(in the rows, 128 means zero)
Known rows, with every step that occurs
Z > R > X > Q: [144 119 127 169  78  77 137 137 142 135  64 141 123 123 113 118  85 176
  96 134 145 148 149 130 118 142 150 197]
R > K > M: [ 84 134 140 176 172 121  79 207 130 114 129 109 139 159 121 175  97 101
 143 159 172 162 166 159 143 113 139 127]
M > K > Q: [ 97 190 163 147 152  85 133 168 107 110 128 142 142 102 121 158 112 150
 101 128 188 133 133 132 128 131 130 130]
Q > Z > R: [173  67 118 159 129  92 100 130 135 120  61 135 114 161 153 157 108 122
 183 129  78  97 134  99  80 104 154 170]
X > Q > A > R: [163  78 106 173  66 118 130 151  95 157  89 143 120 141 192 132  86 170
 106 204  81 115 115 135  92 100 127 112]
V > Q > A > R > Z: [184  70 116 167 105 145 117 144 123 155  63 156  88 126 164 114  77 140
 143 174  79 109 114 140  73 117 127  89]
M > K > R > X > Q > V: [ 71 122 114 143 126 123 138 148 132 107 107 144 118  98 140 139  63 215
 116 137 165 128 178 167 115 100 144 120]
V > R > Z: [176  70 136 165 140 117 124 125 148 144  63 146 104 150 149 129  86 106
 148 151  99 113 136 119  81  99 142  96]
A > Q > X > R > K > M > B: [ 76 150 148 151 164 153  84 155  97 180 112 104 133 161 107 112  97 131
  91 183 179 202 172 127 140 114 148 124]
X > R > Z > Q > A: [167 137  93 170  79 112 109 141  92 125  77 142 120  95 163 124  85 179
 154 144  73 118 115 149  65 145 135 139]
K > Q: [114 160 148 148 126  86 138 137 115  93  99 153 155 124 141 177 109 143
 126 137 165 107 116 113 107 150 112 131]
V > Q > Z > R > K > M > B: [ 86 139 125 148 191 140  76 167  88 160 120 112 118 141  94 147  84 128
 143 166 155 166 140  97 143 123 149 132]
A > Q > V > R > Z: [146  77 137 158 117 134 121 104 153 138  57 147 107 135 151 124  85 154
 172 164 104  83 145 115  62  91 122  74]
M > B: [102 147 160 109 159 134  95 105  62 159 113 149 110 118 136 175 114 126
 139 148 141 202 105 123 109 106 156 119]
Z > R > K: [140 132 160 167 129 101  76 181 138 147  89 108 100 137 111 147 126 118
 163 159 114 150 149 138 143  75 163 150]
X > R > K > M > B: [ 80 151 146 143 185 138  75 173  73 168 135  99 115 158 110 147 109  97
 111 188 166 219 159 127 153 105 167 128]
A > R > Z: [185  64 152 152 127 138 118 130 143 152  60 136  72 156 154 128  98  89
 149 163 100 127 145 137  76 105 150 109]
A > Q > X > R: [153  98 125 162  81 121 128 131 139 162  48 135 159 174 157 107 117 160
  78 171 123 127 167 128  87 108 140 145]
A > Q: [131 147 158 138  84 116 101 120 126 142  86 153 156 115 123 169 131 173
 135 150 148 108 121 115  77 125 106 133]
A > R > Z > Q: [172 129 141 146  91 123 141 117 130 136  58 125  95 114 114 128  92 145
 172 139 110  97 134 108  78 148 140 152]
X > Q > A > R > K: [146 117 132 179 100 127  88 198 108 171 100 109 100 129 166 131  90 154
 114 199  97 131 140 164 130  76 137 102]
Q > X > R > Z: [181  71 123 167 131 135 116 135 157 148  40 135 100 169 165 103  86 102
 113 147 104 141 173 158  70 117 163 126]
Z > Q > V > R > K: [102 138 142 162 127 117 108 161 122 138  87 107 120 120 137 149  90 176
 178 166 110  99 149 130 137  61 138  93]
X > Q: [133 137 116 157  92 102 123 150 118 131 102 143 144 116 142 182  89 166
 104 159 148 115 125 129  90 138 131 142]
X > R > K > Q: [127 174 149 163 132  88 112 192 120 129  99 109 138 138 129 148 120 128
  96 171 158 117 153 122 142 123 132 134]
Z > R > X > Q > V: [ 95 108 119 154  88 106 129 114 131 104  68 147 111 116 149 142  78 205
 156 140 132 125 156 151 100 109 147 149]

Rows
[ 99 124 128 191 139 130  91 202 149 142  99  96 157 184 119 120 100 127
  95 181 172 149 198 148 137 116 134 137] | A > Q > X > R > K > M
[139 123 128 158 113 138 145  99 154 117  34 147 129 119 143 113  55 171
 154  93 130 114 151 156  67 153 134 143] | R > Z > Q > X
[107  74 146 151 128 104 145 106 127 119  49 158 120 144 161 120  78 174
 142 121 117 152 151 152 125  77 144 122] | Q > V > R > X
[151 114 111 160  86 114 148 130 126 142  47 125 151 160 152 114 100 162
 102 150 113 128 163 127  97 124 158 167] | Z > Q > X > R
[174  85 126 158 101  96  95 119 144 134  55 135 128 151 132 142 118 151
 173 140  91  73 137  82  68 115 132 173] | A > Q > Z > R
[153 126  84 166  99 122 121 139 112 107  91 155 127  82 148 130  66 192
 163 131  89 100 116 144  70 150 118 122] | K > R > Z > Q > A
[148  99  91 139 147 127 102 150 111 121  72 158 145 121 163 197  71 167
 157 119 105  56 107 111  66 135 113 119] | V > Q > Z
[116 165 124 176 123 100  93 177  90 108 112 146 141  98 177 151  88 174
 132 149 118 124 108 169 114 122 107 100] | R > K > Q > A
[ 77 147 155 148 182 131  75 158  88 158 130 108 109 150  93 141 109 102
 143 174 164 215 147 116 157 107 165 139] | Z > R > K > M > B
[146  82 132 157  92 118 139 138 105 147  52 166 114 126 158  98  78 184
 105 140 102 159 122 161 125 113 132 140] | V > Q > A > R > X
[160  99 119 159  67 119 136 132  86 143  79 140 120 126 174 128  98 175
 149 177  72 113 107 126  94 108 129 129] | Z > Q > A > R
[ 82 121 121 143 101 119 126 117 119 100  78 151 117 107 166 163  69 208
 147 132 144 128 153 172  94 113 137 127] | R > X > Q > V
[138 119 141 169 136 128  90 190 135 165  71 100 121 164 155 124 105 123
  99 166 119 158 181 173 132  73 165 127] | Q > X > R > K
[136 128  87 175  78 105 105 156  86 123 108 161 147  97 188 164  74 196
 116 162  99 125 100 163  76 129 118 117] | X > Q > A
[153  79 116 163 110 119 132 141 130 148  54 135 144 184 179 121 105 130
  89 163 109 149 165 146  99  98 161 143] | Q > X > R
[153 160 136 143 103 115 125 117 128 114  67 135 112  91 108 152  89 154
 181 109 126 105 127 124  69 164 137 156] | R > Z > Q
[150 113 130 164 144  76 116 150 132 114  82 128 120 143 132 136 105 136
 151 125 117  90 144  93 101 119 148 169] | M > K > Q > Z > R
[153  91 128 167  89 109 140 142  92 131  87 149 127 146 190 128 100 154
 120 189  93 110 109 126 105 109 115 106] | K > Q > A > R
[107 103 118 151  99 108 154 103 114 116  75 139 145 128 155 155  88 197
 186 162  99  76 126  92 102  81 130 101] | Z > Q > V > R
[147 100 141 155  82 108 143 121 102 137  48 149 107 122 156  94  80 181
 124 124 100 163 134 163 119 121 141 165] | Z > Q > A > R > X
[139 110 137 166 105 109 137 161  88 143 106 143 119 131 179 115 101 159
 104 183 108 127 119 137 118  96 126 104] | M > K > Q > A > R
[128 135 129 156  94  94 134 142 127 130  75 149 132 112 133 145  74 178
  84 123 159 150 145 155 109 148 138 171] | R > X > Q
[158  78 108 163  78 130 131 153  89 157  83 162 129 131 176 134  96 179
 126 197  78 108  92 123 104  98 118  96] | V > Q > A > R
[153 106 125 137 126 122  83 123 122 128  69 143 142 131 167 182  95 161
 156 119 112  61 133 117  42 128 105 130] | A > Q > Z
[114 114 124 139 170 117 132 186 138 129 143 141 135 121 109 152 102 142
  98 146 163 139 161 129 133  86 152 115] | M > K > R
[170  80 100 159 117  97 110 141 134 128  60 147 130 142 129 156  98 157
 175 139  86  70 116  78  87 121 140 162] | V > Q > Z > R
[ 78 140 130 151 165 157  87 173  62 174 135 122 118 131 117 133  83 144
 119 199 150 191 122 124 154 110 138  96] | V > Q > A > R > K > M > B
[ 78 148 146 154 128 107 111 143 127  88  93 127 116 119 146 162 105 173
 189 157 141  98 148 133 123  94 131 109] | Z > R > K > Q > V
[131 126  98 175  83  99 113 148  93 123  87 166 137  94 181 134  61 207
 100 135 110 152 115 185  91 138 124 140] | R > X > Q > A
[ 74 163 136 149 167 146 100 155  85 163 111  96 128 149 103 117  85 132
 110 168 170 202 169 127 149 126 161 143] | Z > Q > X > R > K > M > B
[ 99  95 147 154 127  91 160 106 130 107  50 158 132 139 154 114  75 182
 131 121 136 132 150 136 131  99 129 125] | K > Q > V > R > X
[138  98  92 152 159 108 121 170 136 127  86 131 122 120 149 139  43 174
  85 103 141  95 177 145  91 133 138 154] | M > K > R > X > Q > Z
